Each row was made from one path, in order. Every step used is in the known rows, and no mark comes twice. Write each row's path.
Known rows:
nuka/rarif/malez/pedaz/zafu: [ 10.6  -3.6 -37.1  -9.9   4.3  -9.5  19.2  28.0 -25.8  11.9   4.4 -13.7
  -4.0   4.2  22.9  -8.2 -35.7   7.8   8.9  10.0 -45.4  -0.7  39.7 -46.5]
rarif/malez/nuka/goke: [-11.2  10.8  -7.6  -5.6   6.1   3.3  24.3  46.0  -1.1   8.2   2.3 -34.5
  16.4 -38.8 -16.2 -17.9  34.2   9.3  -0.8  15.6 -22.3 -10.0 -15.4 -60.2]
vapez/goke/nuka/malez/zafu/pedaz: [ 18.4  16.9 -22.3   0.2  25.1  29.9   5.3  48.3  -5.0  13.6  32.6 -17.6
  46.1  13.3 -61.2  29.0   2.7  18.6   6.2 -11.1 -29.4  -9.2  -1.6 -23.6]
malez/rarif/nuka/goke/vapez: [ -6.1  16.8 -23.7   5.2   0.7   3.4  58.5  25.7  13.9  19.5  15.5 -37.6
 -25.7 -10.2   4.0  15.5  -7.0 -13.4  16.1  -0.8 -22.5  -8.9 -44.3 -13.6]
goke/nuka: [ -2.9 -16.3  12.1 -18.5  -2.0 -30.0   4.7  18.4   3.6 -25.2  29.7 -23.4
  -9.7 -26.9 -20.8  11.4   6.9   3.3  29.8   5.1 -43.6  -0.9  28.8   7.8]
rarif/malez/nuka: [-31.6   9.6  -7.5 -20.1  -5.6 -20.6   0.5  36.1 -16.4  -0.7  -6.1 -34.7
  11.4 -76.3 -30.8 -16.6  13.5  -4.1   8.8  19.0 -43.4 -10.5  22.2 -57.1]
vapez/goke: [ 11.3 -10.7   4.6   4.6  10.7  -6.3 -49.3   4.9  13.2 -16.4  47.1 -18.7
  17.3 -22.1 -37.7  23.7   3.6  16.2  11.9   2.0 -37.4  -9.7  16.8  -4.5]
zafu/goke/vapez: [  4.3  -2.2   6.2   1.6 -24.6  15.3   4.2   8.9  15.8   2.5  30.6  -5.6
 -34.4 -17.5 -11.5  -8.7 -15.2  23.0  38.1 -10.2 -45.3   3.9   7.0   0.9]
goke/nuka/rarif/malez/pedaz: [ -4.5  -6.8 -14.0  -9.1   4.3 -13.6  40.6  41.5  -9.9  19.1   1.5 -36.1
  13.5  -4.3   1.6  -5.2  15.1  -3.6   5.3  12.8 -55.8 -11.4  23.7 -33.4]
vapez/goke/nuka/malez/rarif: [ -2.7  -8.9  -0.1  22.8  20.2  -2.3  15.6  29.9  24.3  14.5  22.5 -30.4
  25.9  12.6 -32.7  42.8  14.3   7.8   3.8  -3.9 -32.9 -21.1  -1.9 -13.6]
goke/vapez/zafu/malez/rarif/nuka: [ -8.0  37.5 -36.1 -10.0 -17.5  19.3   7.7  10.8  12.3  35.7  -9.2 -39.7
 -31.8 -16.1 -22.2  16.9  -8.2 -23.2  37.8   6.4 -44.6 -33.3   4.7 -10.8]
vapez/goke/nuka/rarif: [ 26.0 -18.2   6.1   9.4  11.9 -15.9  -5.6  16.4   9.6   2.3  48.5 -36.8
  20.6  32.5 -25.4  19.4  26.9  -3.2  19.5   3.5 -29.4 -22.6  -1.9   0.8]
goke/nuka/rarif/malez/pedaz/zafu: [ -2.4   1.5 -25.6 -12.4   9.6 -17.2  48.3  40.6 -31.3   0.6   1.2 -24.7
  -8.3  14.7  14.9  -7.1 -28.7 -15.4  27.2   8.3 -35.6  -3.5  36.9 -13.9]
nuka/goke: [ 28.0 -19.6   0.5  -1.8   4.5   0.4   0.4  16.4  24.9  -4.8  41.0 -13.9
  -1.0   0.4   2.9  10.3  19.7  39.2   0.4   4.1 -31.2   2.0  -9.7 -25.9]
nuka/malez: [ 20.6 -37.1   1.2 -18.4  -2.8 -15.6   3.3  16.2  22.9  -2.2  18.6  -7.2
  -7.2 -19.7  -9.5  11.7  26.2  45.3   3.3  -2.8 -55.8  -7.8  17.8 -44.5]
zafu/malez: [ 14.5 -20.8   9.8 -14.4 -19.6   2.7 -28.1  12.8  29.7  13.0  14.5   0.6
 -23.8 -26.0  -1.2  -3.6   1.4  31.7  11.6   0.8 -49.9 -12.4  41.6 -34.8]
malez/zafu: [ -6.4   0.7 -26.2  -8.8   1.8 -33.4 -21.5  15.9 -14.5  -4.9  29.3 -11.2
  32.3 -59.4 -27.7  16.6 -29.5  22.4  -3.6  16.7 -50.4   9.6  39.5 -49.6]
rarif/malez/pedaz/zafu/vapez/goke/nuka: [ -8.2  25.8  -6.3  -2.1  23.6  31.2  19.7  35.8 -32.1 -28.4   0.5   6.9
   8.4  11.6 -20.3   1.7 -32.1 -20.7  53.7 -11.7 -11.2 -13.7  43.9  43.6]
zafu/vapez/goke/nuka: [ 19.0  -5.0  21.6  -0.4   8.4  15.8  -7.5  13.4   4.0 -24.4  33.0   1.0
  13.3  12.8 -35.9  14.6  18.7  -0.9  45.2  -9.7 -20.5 -20.6  18.5  40.5]
nuka/goke/vapez/zafu: [ 32.8   7.4 -22.8  -0.6   1.3  14.1  -0.6   5.0  20.8 -12.7  39.1 -28.3
  -5.8  31.7 -21.4  22.8  37.2  26.6  40.0  10.5 -29.0  -3.9 -23.0  11.6]
vapez/zafu/goke/nuka/malez/rarif: [  9.6  17.2 -16.4  15.6  -1.2  31.1  22.9  19.8  20.5  37.5  12.7 -33.8
  14.6  29.5 -26.6  26.1  15.1  23.9  10.4   0.0 -55.6 -22.2  -1.9 -19.9]
pedaz/zafu/vapez: [ 31.7 -11.7  -4.1 -21.8 -10.2   2.3  -4.2   1.4 -16.0 -29.4  22.2  28.7
 -28.4   6.0  10.1  -1.9 -36.5  17.7  47.1  -5.5 -26.3   0.5  47.7   9.9]
zafu/malez/rarif/nuka: [-13.0   9.9 -11.7 -11.2 -15.3   5.8   6.9  22.3  17.2  44.7  -7.4 -24.7
 -26.7 -44.8   2.7   2.2 -25.0  -8.8  -1.7   0.2 -49.3 -28.8  18.4 -49.1]
zafu/vapez/goke/nuka/rarif: [ 46.0 -17.9  12.0   7.8   5.1  12.9   6.9  12.6   4.5   6.7  38.0  -7.3
  23.0  57.1 -14.7  10.1  34.7   0.9  34.4  -4.3 -21.6 -31.5   3.0  16.3]
malez/pedaz: [  2.3  -8.4 -23.5   2.6   1.0 -16.6 -16.4  20.0   5.2  -2.6  29.0  -9.8
  12.5 -38.8  -5.0  27.2 -24.7  19.9  -1.5  21.5 -50.3  11.8  39.1 -33.6]

Which path is each row?
[ 19.2   6.2 -13.7 -13.7 -22.5  17.5 -29.3   1.4  25.2   6.0  11.5 -14.6
 -29.1   3.1 -26.1  10.3  16.8  17.1  51.5   7.5 -46.3 -18.8  26.9   2.1]
goke/vapez/zafu/malez
[ 13.4 -26.5  -1.0 -25.1  -8.8 -13.8   5.2  15.4  -2.2  19.5   8.8 -28.3
   0.9 -15.7   1.4 -23.3  31.2  23.9  -0.3   2.0 -69.7 -19.6  16.6 -55.4]
nuka/rarif/malez
[  2.1  26.0 -25.3   3.7  -7.0  27.1  61.4  31.9  13.9  28.2  -4.3 -13.6
 -66.6  19.3  29.3  -0.7 -48.8 -16.8  37.8 -12.4   1.5 -15.3 -19.7  -7.5]
pedaz/zafu/malez/rarif/nuka/goke/vapez
[ 13.7   5.1 -22.3 -15.2 -10.6 -10.3 -23.8  -5.7   4.8 -21.6  30.8 -28.7
 -11.9  -7.9 -38.2  23.5  15.2  10.3  50.2  14.2 -49.5  -4.7  16.0  13.5]
goke/vapez/zafu
[ 42.6  15.0 -31.1 -25.2  -6.1  35.6 -49.2   6.4  -1.0   4.3  40.8 -24.9
   9.3  11.2 -39.6  23.4  12.8  27.7  19.6  11.3 -61.3  -5.3  15.3 -14.2]
vapez/zafu/pedaz
[ -8.8   9.2 -12.2 -28.0  -3.4   8.1   4.1  21.1 -31.4   2.0  -8.8  11.2
  31.3 -57.6 -23.5 -20.5  -6.3  25.1  11.2  -1.0 -57.4 -10.8  44.4 -41.6]
rarif/malez/zafu/vapez
[ 30.2 -19.8  21.1  -2.6  12.8  23.2  18.1  23.2  18.5 -11.5  18.5   6.9
  12.4  31.4 -32.7  15.6  44.5  19.8  36.7 -20.5 -22.8 -30.4   7.4  20.0]
zafu/vapez/goke/nuka/malez
[-18.0  15.2  -9.8  -1.4  -2.5   3.3  47.3  47.2  -0.4   0.9  -1.7 -33.0
  -5.9 -29.7 -18.0 -18.3  33.3  -2.4  28.3  11.1 -12.6  -5.9 -28.8 -35.5]
rarif/malez/nuka/goke/vapez
[ 23.5  17.0 -31.9  -3.9  24.6  33.1  30.2  29.8 -15.0  -5.5   2.3  11.6
  -4.3  12.0 -10.3  19.2 -33.5  -8.7  33.0 -16.6  -5.0 -25.3  12.7   3.9]
rarif/nuka/malez/pedaz/zafu/vapez/goke
[ -1.5  17.1 -14.6   6.5 -11.9  30.1  53.6  33.0  35.4  47.7  -3.1 -24.3
 -43.7   0.5  17.1   1.3  -5.7  -6.8  16.6  -7.7 -18.1 -22.9 -32.7 -27.6]
zafu/malez/rarif/nuka/goke/vapez
[  9.5  30.4 -26.6   3.6   0.7  37.7  22.8  30.9 -10.5  40.5   5.8 -45.8
  27.7  28.6 -16.8  -8.1  19.4   5.3  14.1  10.6 -63.5 -23.6  11.4 -21.1]
vapez/zafu/goke/nuka/rarif/malez/pedaz
[ 29.7  -2.9 -30.3 -12.1  -2.5  19.4  31.8  24.1 -29.7  16.1  -6.9  16.8
  -4.2  27.2  32.4 -16.5 -28.9  12.0  23.6   2.1 -38.2 -10.4  42.1 -31.2]
nuka/rarif/malez/pedaz/zafu/vapez
[ 10.5   5.3 -25.6 -32.7   2.5   2.4  42.3  27.7 -20.0  13.0  -9.8   5.5
  15.1 -43.7 -22.2  -2.2  -0.3  14.1   8.9 -10.9 -40.6 -23.8  13.8 -51.0]
rarif/nuka/malez/zafu/vapez
[ 55.9  21.3 -32.4  -7.7  -2.8  60.1  -3.0  17.6  16.6   7.8  45.3 -23.6
  -9.5  58.2 -25.0  20.8  31.7  30.6  38.2   3.1 -31.8  -0.2 -35.9   9.1]
nuka/goke/vapez/zafu/pedaz
[ -6.2  16.0 -22.4  -0.9 -16.7  14.3  34.7  25.7 -18.4  45.0   5.3 -18.9
  10.9 -18.3 -10.4 -34.3 -13.0  20.7  11.4  -6.2 -58.2  -9.3   3.1 -56.9]
nuka/rarif/malez/zafu/goke/vapez
[ 21.7   4.1  10.0  -3.8  13.7  13.2  -1.5  13.3 -16.9 -43.6  32.7  11.7
  -9.2  31.6 -22.3  12.2 -25.7 -13.7  66.9 -14.6  -0.1 -13.9  31.9  60.0]
pedaz/zafu/vapez/goke/nuka
[  5.5  -0.1 -16.6   5.9 -13.9   3.2 -10.4  14.3  11.0  24.1   6.8   5.4
 -33.6  -1.5  22.5  11.9 -65.0  12.5  14.3   3.0 -31.6  -4.4  49.0 -36.4]
pedaz/zafu/malez/rarif
[ 10.0 -20.4  15.0  -0.9  19.9  -5.8   5.5  27.4  23.1 -15.7  30.1 -23.9
  12.2   6.7 -43.4  24.1  38.3  14.6  22.9 -11.8 -30.1 -20.6   2.4   5.4]
vapez/goke/nuka/malez
[-18.3  10.2 -21.0 -12.6  -2.8 -21.9  12.0  14.7  -3.2  16.3  10.8 -39.1
  -8.2 -56.9  -9.4  16.9 -26.6 -15.8  -1.8   6.7 -52.3 -13.4   7.2 -36.2]
malez/rarif/nuka
[ 10.3  21.0  -1.2  -6.6  -6.3  21.1 -13.2   8.0   3.0  -5.3  33.9 -34.4
   2.1   6.9 -40.1   6.7  10.0  10.8  38.8   3.2 -50.5 -13.3  16.5  19.8]
vapez/zafu/goke/nuka
[ -4.5   1.9 -10.9   7.1  28.8 -15.3   8.2  37.0  -1.4  -6.6  26.2 -22.6
  49.6 -15.2 -57.5  31.0   7.8  12.2   7.9  -3.1 -26.3 -12.2  12.5 -19.7]
vapez/goke/nuka/malez/zafu
[ 10.7  27.8 -24.9  -6.6  19.4  32.0   7.9  48.2 -30.8  35.0  23.8 -38.3
  55.1  17.1 -49.0  -4.1   9.0  -2.7   2.3  -4.5 -43.5 -21.4  -3.6 -32.8]
vapez/goke/nuka/rarif/malez/zafu/pedaz
[  8.2  -6.8 -14.5   4.4 -11.3  10.6 -20.2  26.6  26.0  25.0  10.7   4.7
  -5.5 -26.3   7.0  14.3 -23.2  27.0   0.0  13.8 -44.9  -2.0  50.5 -45.5]
zafu/malez/pedaz
